(in the rows, 128 means zero)
Known rows, with every step that occurs
c l b: [119 154 124 164 128 124 131 125 123 160 111  98 160 155 121 107 142 117
 145 145 133 125 142 148 109 113 122 147 107 105 118 103 142 127 136 133
 148 128 127 134 123 126 103 135 146 127 113 112 133]
y h: [106  91 129 104 143 114 129 121 114 126  99 119 124 133 118 119 127 138
 132 124 123 133 123 138 135 132 136 123 133 111 141 121  98 133 127 136
 122 133 122 133 125 116 124 122 142 140 124 144 122]
p z f: [118 225 121 162 140 131 133 129 131 132 112  76 106 134 107 139 129 114
 150 138 142 140 144 125 108 125 124 128 155 121 116 112 121 128 146 118
 121 128 135 131 117 135 110 133 138  83 130 104 115]
y h g v: [ 97  95 126 123 137  81 134  98  92 133 182 121 131 138 129 113 124 169
 111 147 123 112 114 120 147 134 142 151 104 117 148  99 104 147 111 152
 112 137 123 136 136 138 150 107 167 119 122 162 105]
c l: [121 138 124 121 140 127 130 119 126 153  76 114 146 148 123 137 141 122
 142 136 130 132 134 127 104 129 126 134 111 112 129 117 120 125 129 115
 137 138 124 139 126 125 114 144 135 119 128  87 117]
n z f: [115 200 133 145 132 129 150 134 138 161 167  29 131 128 113 139 125 110
 183 107 142 122 136 129 112 133 128 125 129 133 144 133 130 114 164 115
 119 131 135 149 123 137 144 149 143 135 126 150 152]
l b g: [136 126 118 147 101 126 135 127 136 120 193 112 150 148 117  79 128 138
 130 127 121 125 120 156 106  97 124 144 120 123 144 124 151 120 123 137
 134 134 133 118 123 132 124 112 163 107 121 189 142]
n e: [139 118 134 119 120 132 132 138 128 133 146 123 140 126 127 139 128 143
 137 135 130 129 135 114 100 131 124  89 133 130 132 118 125 127 117 129
 120 145 128 134 137 111 115 134 125 135  88 150 133]
b g v l z: [120 138 103 113 129 112 145  89 126 179 131  64 118 134 124 120 128 147
 174 127 101 123 128 157 120 108 131 152 122 109 143 133 154 129 143 148
 132 142 140 107 128 148 134  94 206 120 151 182  94]
t c l: [138 109 123  98 151 126 145  93 124 142  58  92 144 142 127 149 144 108
 183 139 131 123 131 113 105 137 130 132 109  98 114 122 124 128 120 111
 126 124 125 155 129 119 127 134 131 130 113 119  95]
b l: [127 120 138 114 137 141 130 131 128 140 150 138 134 157 115 134 126 128
 112 118 136 118 118 103 133  98 132 109 114 126 130 150 139 129 118 126
 113 135 132 127 132 126 144 133 146 100 126 169 126]
e p: [126 129 141 157 122 133 133 138 131 141 147 127 124 145 142 128 125 122
 136 140 130 137 132 131 162 123 127 148 141 111 153 134 141 133 124 132
 129 146 123 126 138 126 146 129 126 128 135 145 104]
t c l z p e: [119 146 116  61 155 178 136  90 117 162  18  31 161 126 135 161 148 105
 224 130 124 115 134 159 104 127 133 132  86  72 109 119 148 114 154  96
 129 108 127 152 113 156 113 141 172 148  95 103 120]
n z: [124 153 128 135 120 119 144 129 136 164 150  74 136 133 123 126 123 116
 153 114 137 131 136 146 130 128 131 121 110 125 117 145 121 115 142 125
 125 125 131 141 125 133 157 135 133 155 130 146 142]
f z n e: [115 132 133 129 118 154 130 130 128 116 186  92 124 129 112 155 113 136
 154 128 143 121 138 117  48 128 129  74 151 103 113 109 110 118 127  82
 111 141 124 121 131  99 153 129 117 124  95 171 121]
t c l b g: [147 108 111 124 121 127 154  89 131 139 116  85 167 164 118 100 145 120
 198 137 121 118 123 134  81 107 126 149 101  93 120 119 149 123 112 120
 134 130 129 137 122 127 122 116 161 111 103 191 106]
z p e: [119 144 130  90 121 163 122 129 123 116 128 120 146 109 132 136 126 120
 136 123 137 127 133 146 125 110 135 120 104 130 128 129 134 109 139 119
 123 116 126 137 116 153 101 137 151 135 105 107 143]
j n z: [119 112 124 116 130 116 138 126 138 163 163  41 151 141 119 128 121 115
 210 129 135 117 136 150 132 147 121 112 108 133 148 135 130 109 146 120
 127 134 133 145 117 141 158 137 134 156 128 161 143]
b g h: [133 125 115 102 109 135 129 107 140 128 219 138 105 126 124  94 131 155
 102 137 100 128  96 166 109 127 139 135 118 105 165 145 146 129  89 109
 136 127 132 136 122 133 137 123 148 121 122 158 104]
f z n: [101 139 129 138 125 151 127 117 130 111 170  91 111 131 113 149 113 124
 140 122 139 121 132 126  79 123 135 110 151 104 106 118 107 120 143  78
 123 125 123 118 121 118 168 126 122 115 130 141 116]
y h g b: [108  65 125 100 137 109 140 123 113 114  99 134 141 134 125  97 118 150
  63 140 118 124 116 125 137 136 127 172 102 110 171  99  97 141  99 144
  94 124 117 138 127 140 124 120 136 138  94 168 119]
t c l v: [127 107 143  91 164 131 143  76 115 154 101  32 162 127 132 137 153 100
 191 124 135 116 130 108 107 132 118 154 115  88 112 132 126 131 113 109
 114 127 122 147 125 106 113 143 157 133  99 131  71]
e n: [148 137 126 111 124 119 133 126 125 136  87 127 119 122 138 128 112 129
 119 135 115 118 135 164 146 125 122 147 122 105 123 131 138 131 128 156
 144 124 128 131 130 123 115 124 121 117 131 173 154]
e n z: [143 162 122 119 119 112 149 123 133 173 111  77 126 132 135 128 107 120
 138 115 127 118 145 174 144 122 125 135 108 104 114 148 134 117 141 158
 138 123 131 148 126 128 145 132 130 146 137 195 174]
t c l z f: [119 175 121 113 170 149 149  90 125 171  50   4 131 142 125 163 154 103
 237 133 120 112 125 120  95 144 123 149 126  85 139 108 153 130 160 103
 134 129 134 153 122 138 131 144 162 115 105 115 112]
z n e p: [123 123 149 156 112 148 134 135 138 137 190 143 142 151 142 137 130 134
 140 151 146 141 127 128  96 133 126  91 149  94 144 126 138 125 131  94
 115 162 120 139 148 112 154 131 119 139 104 202  98]
e p z: [125 178 123 175 126 128 131 128 133 146 107 126 109 154 133 123 121 120
 134 152 140 159 148 138 156 114 125 138 152  98 117 121 128 134 121 136
 126 143 126 118 128 128 145 119 127 113 138 126  84]
b g v l c t: [108 102 138 115 148  95 141  82 138 170 159  67 138 125 129 127 147 150
 152  91 108 117 134 123  82  80 139 155 105  90 146 139 133 122 133 140
 127 118 134 135 150 131  91  86 221 105 125 211  41]
v l b: [119 146 128 145 127 115 141 120 124 145 142  92 139 119 121 105 125 117
 138 147 133 129 151 126 125 117 119 151 143 139 120 119 143 123 149 152
 128 117 129 110 129 131 100 108 138 153 118 187 117]
h g v l: [113 135 125 121 132  92 147  92 105 156 184 126 132 118 134 129 123 145
 114 157 130 108 133  95 135 127 129 166 118 150 140 102 123 136 129 155
 115 130 130 124 145 144 132 102 157 125 137 166  82]
t c: [143  96 128 103 140 130 144 106 124 112 119 111 127 120 135 131 130 116
 179 131 132 119 125 110 126 141 130 127 124 118 108 134 127 132 121 117
 120 116 128 139 132 125 141 119 124 135 113 169 110]
z n: [113 128 133 141 126 140 125 121 134 122 159 139 138 138 127 122 131 124
 123 133 142 127 118 138  94 133 133 111 126 113 112 125 130 123 148  83
 130 134 125 139 127 128 154 130 125 120 131 160 116]
p e n: [141 132 119  83 114 141 131 122 113 134  77 121 113 111 142 133 114 130
 135 140 121 118 143 184 155 127 132 138 106 109 141 136 152 116 118 148
 139 127 122 135 131 127 123 127 130 145 127 164 154]
c l z f: [103 205 119 138 159 152 132 116 130 184  57  18 131 149 119 157 151 116
 198 130 120 121 130 144  94 136 123 152 124  95 157 102 152 125 170 112
 139 139 134 145 116 137 116 152 168 104 126  74 128]
n e p: [139 114 146 150 114 134 135 144 132 140 156 123 132 143 144 138 127 136
 150 141 131 141 136 119 128 125 120 109 146 111 165 123 142 129 109 140
 119 163 124 129 147 106 131 130 123 144  98 166 111]
c t: [117 116 140 142 136 128 119 127 132 136 105 125 146 137 127 118 137 133
 139 115 134 140 130 112 123 115 131 146 111 110 150 139 119 129 122 133
 125 107 128 133 141 120 107 126 145 123 102 135 112]
l b g h y: [124 108 114 107 105 108 135 103 136 126 247  92 114 138 128  69 138 179
 105 147 107 110 118 176 121 118 138 156  99 101 117 144 166 123  97 111
 152 119 131 154 124 134 144 109 149 153 120 207 132]
p z: [127 177 112 148 128 127 126 118 127 136  83 130 114 137 119 122 123 125
 123 142 138 149 144 135 124 122 126 120 134 112  93 121 115 127 125 128
 125 125 130 118 119 130 127 122 129 109 132 104 111]
g v l z n e: [103 142 126 127 131 130 138  97 119 183 153  80 127 124 130 143 133 147
 171 151 125 121 140 144  79 135 129  93 135  92 100 118 148 129 167 116
 123 143 133 124 143 131 140 102 182 147 111 214  95]
j n: [123  93 126 112 132 119 122 126 129 127 146  96 139 138 124 135 129 128
 183 144 125 115 122 140 134 149 118 120 125 136 159 117 135 122 131 123
 131 136 131 135 122 138 137 131 125 122 130 134 130]
h y: [121 103 127  94 136 111 132 119 129 121 135  95 127 131 135 136 134 154
 117 128 129 117 143 120 133 138 132 135 111 127  95 134 124 121 126 114
 132 126 126 150 131 122 149 126 120 152 142 141 135]
n e p z: [136 160 132 171 116 136 131 138 132 153 126 118 119 150 131 136 123 132
 140 154 141 158 154 125 130 123 119  97 159  95 124 121 128 129 108 141
 117 158 126 119 138 110 130 118 128 122 101 147  91]
v l: [124 133 126 106 141 122 141 115 128 142 111 119 126 111 122 138 124 117
 129 142 130 134 143 111 119 128 126 140 145 140 131 125 117 120 145 141
 124 126 128 120 130 124 112 118 133 144 132 155 101]
n z p: [118 171 134 125 125 139 140 133 143 155 137  70 162 126 124 133 116 114
 135 102 140 128 135 140 114 110 129 124 108 121 101 142 108 112 160 123
 121 110 137 153 113 155 123 143 153 133 114 139 153]
j n e: [136  83 130 103 122 125 123 132 127 133 171  92 150 139 124 143 133 141
 185 153 126 118 131 130 108 151 110  80 129 134 161 106 135 125 117 124
 124 150 130 139 132 120 119 134 122 136  89 158 134]
y h g b l: [107  59 137  89 142 122 142 127 111 125 128 140 147 160 114 106 116 152
  51 133 130 113 107 104 141 111 130 153  89 110 166 124 106 145  89 139
  77 131 120 135 131 136 137 130 159 112  93 206 119]

Rows
[111 130 127  74 124 147 131 125 133 146 154  29 165 119 119 144 119 113
 216 123 142 114 143 176 136 134 128 102  90 134 146 134 138  97 159 104
 122 119 131 157 107 165 136 150 153 160 114 144 160]  j n z p e
[117 227 131 189 135 135 136 137 137 142 128  83 100 149 129 138 125 113
 162 150 143 150 144 124 142 121 122 142 170 106 142 112 138 133 140 124
 119 148 130 127 126 130 134 131 136  88 135 122  89]  e p z f
[ 93  98 126  99 148  73 147  87  92 147 161 110 130 122 127 125 120 157
 119 153 125 116 127 109 147 135 140 171 122 131 153  98  96 139 128 160
 110 137 124 127 140 132 130  92 172 138 129 184  73]  y h g v l
[105 110 151 132 156 132 121 115 137 160 106  77 139 123 132 136 150 131
 134  89 122 113 133 118 100 100 130 142 106  87 141 129 131 121 138 125
 133 104 125 153 142 127  98 120 165 117 102 158  90]  l c t
[121 113 110  82 116 104 150  92 135 138 236  84 112 116 126  81 134 166
 109 162 105 115 135 155 111 120 135 170 115 111 118 142 156 118 113 116
 145 116 130 147 127 131 125  96 152 175 126 230 104]  v l b g h y
[117 173 131  88 116 160 138 129 133 150 135  65 158 114 128 138 120 111
 161 107 148 131 144 161 132 109 139 110  88 123 117 149 130  99 154 108
 116 112 130 151 113 159 128 146 154 160 109 138 160]  n z p e
[111 163 128 118 134 154 123 135 130 104 131  71 131 116 112 158 106 122
 140 110 127 116 137 106  95 101 127 126 139 117 104 115  95 124 136 116
 118 106 130 120 109 136 110 130 140  93 113 108 137]  f z p
[ 94  49 147  68 162 127 144 114 116 150 135  94 136 148 111 118 126 147
  33 111 118  89 108 104 128  95 133 152  86  82 164 117 115 135 109 135
  86 129 119 150 132 141 133 120 177 107 100 231  91]  y h g b l c
[ 81  82 134  89 168  79 150  70  98 175 164  70 116 108 127 138 134 155
 106 133 113  94 131 104 127 122 142 164 118 105 143  86 103 131 144 158
 113 133 122 139 141 138 122  84 195 133 130 206  51]  y h g v l c
[136 121 123 133 136 122 147 100 118 142  98  77 159 149 126 116 144 106
 190 145 134 116 140 130 107 118 124 140 111  94 100 110 139 130 128 120
 130 116 126 140 128 126 120 125 137 133  96 151 114]  t c l b
[ 89 107 124 141 136  67 149  89  87 153 197  92 143 129 125  96 121 157
 117 166 126 110 136 125 143 124 134 177 120 124 144  87 113 142 135 176
 114 130 124 122 138 139 117  82 186 147 114 215  93]  y h g v l b
[105  83 125 102 146 105 136 107 106 131 149 139 143 135 121 113 129 151
 107 144 128 124 110 111 142 145 138 163 119 126 162  97  95 131 114 138
 109 137 118 137 128 129 139 119 140 130 113 152 118]  y h g
[114 128 140 154 124 166 130 129 136 173 147  86 137 155 141 137 137 135
 162 149 130 136 121 153 101 137 124 103 147  70 145 122 163 123 153  99
 127 164 125 133 141 125 167 128 143 147 108 201 113]  l z n e p
[135 115 119 131 107 102 132 111 127 121 183 129 123 149 129 113 127 157
 146 116 112 120 111 147 122 103 136 127 106 125 135 137 143 136 111 133
 129 145 136 125 131 139 146 110 177  95 138 159 117]  b g v
[138 160 126  77 118 151 127 124 119 125  86 120 137 107 140 144 111 127
 125 129 122 114 141 184 145 108 130 135 100 106 124 132 143 116 139 143
 134 112 126 144 120 147  89 134 148 126 111 155 170]  z p e n
[113 149 128 171 119  89 142 110 109 150 176  94 131 123 129 105 121 133
 151 154 125 113 157 135 137 109 124 145 127 127 102 118 147 138 149 164
 134 122 134 113 137 139 114  95 166 135 125 187 109]  g v l b
[115 113 147 104 160 146 133 116 132 163 160  90 125 143 115 152 140 127
 101  93 127  93 125 111 114  85 134 111 112 107 121 142 150 123 132 120
 122 133 131 142 131 129 133 131 163 102 129 193 108]  b l c
[117 118 159 107 152 142 127 115 122 152 175  81 151 146 121 123 135 123
 109 108 143 107 113 106 132  98 120 132 121 108 121 162 136 132 113 132
 107 142 128 125 127 110 126 141 178  99 114 169 106]  b l v
[133  75 141 130 117 131 127 140 130 139 172  95 146 150 139 146 128 136
 200 162 127 127 135 133 138 146 111  99 147 118 191 111 144 126 110 134
 123 168 127 136 142 122 138 130 119 137  92 179 105]  j n e p
[114 123 146 157 113 159 135 138 133 125 194  89 118 149 127 156 110 134
 162 139 143 132 141 117  78 123 127  87 168  89 142 115 123 122 125  91
 109 157 119 127 139  99 168 127 112 119 103 187  95]  f z n e p
[130 203 129 111 115 139 154 125 123 168 118  22 112 113 130 151 112 108
 196 119 134 112 154 187 145 130 132 141 107 117 163 143 162 103 159 134
 131 128 132 154 124 134 139 151 144 153 127 184 180]  p e n z f
[108 193 133 134 159 166 134 129 129 169 139  44 124 155 109 148 137 125
 162 109 128 108 115 122 123 110 126 125 130 108 155 133 164 130 159 117
 121 141 141 128 123 143 136 142 177  90 120 174 146]  b l z f
[127 215 135 186 130 141 138 145 133 148 134  73 111 152 126 150 129 126
 167 154 143 153 150 114 106 127 115 107 177 103 154 103 139 129 128 132
 112 161 130 133 135 111 114 133 135  94  96 152  98]  n e p z f
[129 129 113  96 160 144 143  88 123 176  31  41 138 143 133 149 149 109
 218 131 118 117 127 135 107 141 127 141 108  75 113 118 144 128 143 113
 138 125 130 142 124 134 143 132 153 144 116 112 105]  t c l z
[136 153 118  92 108 135 149 119 125 168  95  72 125 114 138 133 107 116
 161 124 134 117 153 197 159 129 134 132  90 106 135 155 149 103 137 146
 134 124 127 147 125 131 150 139 135 178 131 181 176]  p e n z
[124 165 123 139 123 145 128 119 135 135 143 142 134 143 115 134 129 133
 115 153 157 151 143 134  62 134 126  68 142  96  79 110 113 121 136  89
 113 143 127 134 128 113 134 123 127 105 102 166 106]  p z n e
[138 183 129 106 121 129 144 127 142 165 109  65 153 121 131 137 102 112
 126 111 131 117 142 167 131 106 126 141  98  95  93 145 120 114 158 154
 134 111 136 157 116 148 109 143 147 125 120 188 178]  e n z p
[115 133 126 130 128 162 128 123 131 159 142  91 140 139 126 134 140 141
 152 139 132 128 121 149  69 140 125  84 130  88 119 116 146 121 160  91
 126 146 129 137 132 127 146 125 145 139  96 188 137]  l z n e
[102 104 159 116 161 145 125 119 136 169 133  88 148 150 119 142 149 135
 108  80 134 107 126  98 107  75 136 120  95  84 146 154 140 125 127 121
 117 112 130 150 146 123 108 126 184  89 102 196  93]  b l c t
[131 130 117 171  92  95 134 115 123 127 225  99 142 153 124  83 127 156
 144 124 115 117 123 162 114  87 129 137 105 116 122 130 164 139 116 150
 137 138 138 117 131 144 135  99 190 100 127 202 138]  l b g v
[100  87 158 110 154 138 137 119 135 159 133 103 154 158 126 122 141 141
  60  96 128  93 113  87 112  78 128 167  66  85 173 133 139 134 101 131
  96 103 125 157 149 142 112 123 178  86  74 223  87]  h g b l c t
[134 208 131 139 128 116 153 127 135 172 114  35 119 127 127 146 111 110
 160 113 132 110 143 163 128 132 123 147 125 109 142 138 141 118 161 144
 136 129 138 157 124 131 134 147 140 124 126 190 178]  e n z f
[122 172 115  52 138 160 136 105 121 180  26  63 121  91 138 154 114 113
 145 139 112 118 153 192 141 113 125 165 113  89 129 125 159 107 173 161
 135 107 130 127 114 155  77 119 167 158 119 180 151]  v l z p e n
[128 135 114 140  91 128 133 111 137 135 248 123 118 134 120  66 133 155
 115 148 101 120 104 176 111 111 133 151 116 103 148 140 170 133  97 118
 145 120 133 131 121 139 129 113 156 124 110 196 125]  l b g h
[122 137 113 168 107  96 136 106 121 153 170  94 158 177 122  93 142 148
 162 136 113 119 129 164  93  89 129 141  90  96 123 115 155 135 118 137
 146 144 134 128 127 138 123 108 191  92 124 152 118]  c l b g v
[104  82 159 107 159 146 126 132 142 151  86  81 140 150 120 127 138 130
  86  73 122 106 129 114 106  75 126 133  77  70 150 156 141 135 112 127
  98  99 129 153 147 132  98 127 181 104  86 215  90]  g b l c t
[109 168 117  88 130 180 117 122 125 148  80  66 140 112 132 142 130 124
 157 120 121 123 128 169 133 112 133 132 104 109 123 128 155 113 161 117
 132 114 130 133 113 165 112 139 170 144 105 111 154]  l z p e
[131 131 111 141 115 121 136 116 135 152 145 102 169 167 115  93 144 129
 143 134 122 131 126 156  87  97 125 151 105 102 138 116 147 120 123 125
 141 142 129 128 119 129 113 123 165 101 120 144 125]  c l b g
[127 165 124  77 115 162 127 125 116 111  88  70 114  97 127 166  93 124
 149 120 122 109 150 174 128  98 130 141 120  99 124 124 128 111 129 133
 130 107 125 128 111 137 106 132 136 117 108 134 168]  f z p e n
[133 131 115 131 117 117 151 110 138 137 186 107 144 132 112  87 126 129
 136 138 121 130 134 138 100 101 122 157 136 133 145 123 143 113 134 147
 125 134 132 104 123 130 106 100 166 128 121 217 110]  v l b g
[114 129 136  92 162 128 144  98 133 168 117  70 115  99 125 155 138 116
 119 114 119 110 148 109 105 115 127 142 141 114 121 118 134 112 158 136
 129 126 126 134 134 128 104 109 151 143 139 171  73]  v l c
[105 124 137 118 153 101 141  89 118 167 152  69 104 102 132 154 135 133
 147 115 112 100 150 125 116 105 131 130 127 107 107 117 133 128 153 147
 131 125 131 131 141 137 116  96 181 136 143 182  68]  g v l c
[109 147 124 156 118  84 147  93 101 155 210 103 144 125 129 102 125 143
 120 172 133 101 142 108 139 116 124 176 117 148 129  92 144 139 137 165
 122 124 130 114 143 151 125  90 169 132 118 200  97]  h g v l b
[ 98 169 117  87 137 146 131 100 109 168  83  48 129  95 136 149 124 132
 177 125 120 117 152 167 141 109 136 137 108 107 118 123 154 120 172 140
 128 113 135 117 122 172 110 110 206 159 125 136 114]  g v l z p e
[124 142 115 123 106 118 145 101 136 150 234 116 114 116 118  75 127 142
 126 158 107 127 120 158 104 114 130 158 132 117 157 138 157 124 112 133
 141 119 132 119 123 134 113  99 161 146 117 221  93]  v l b g h
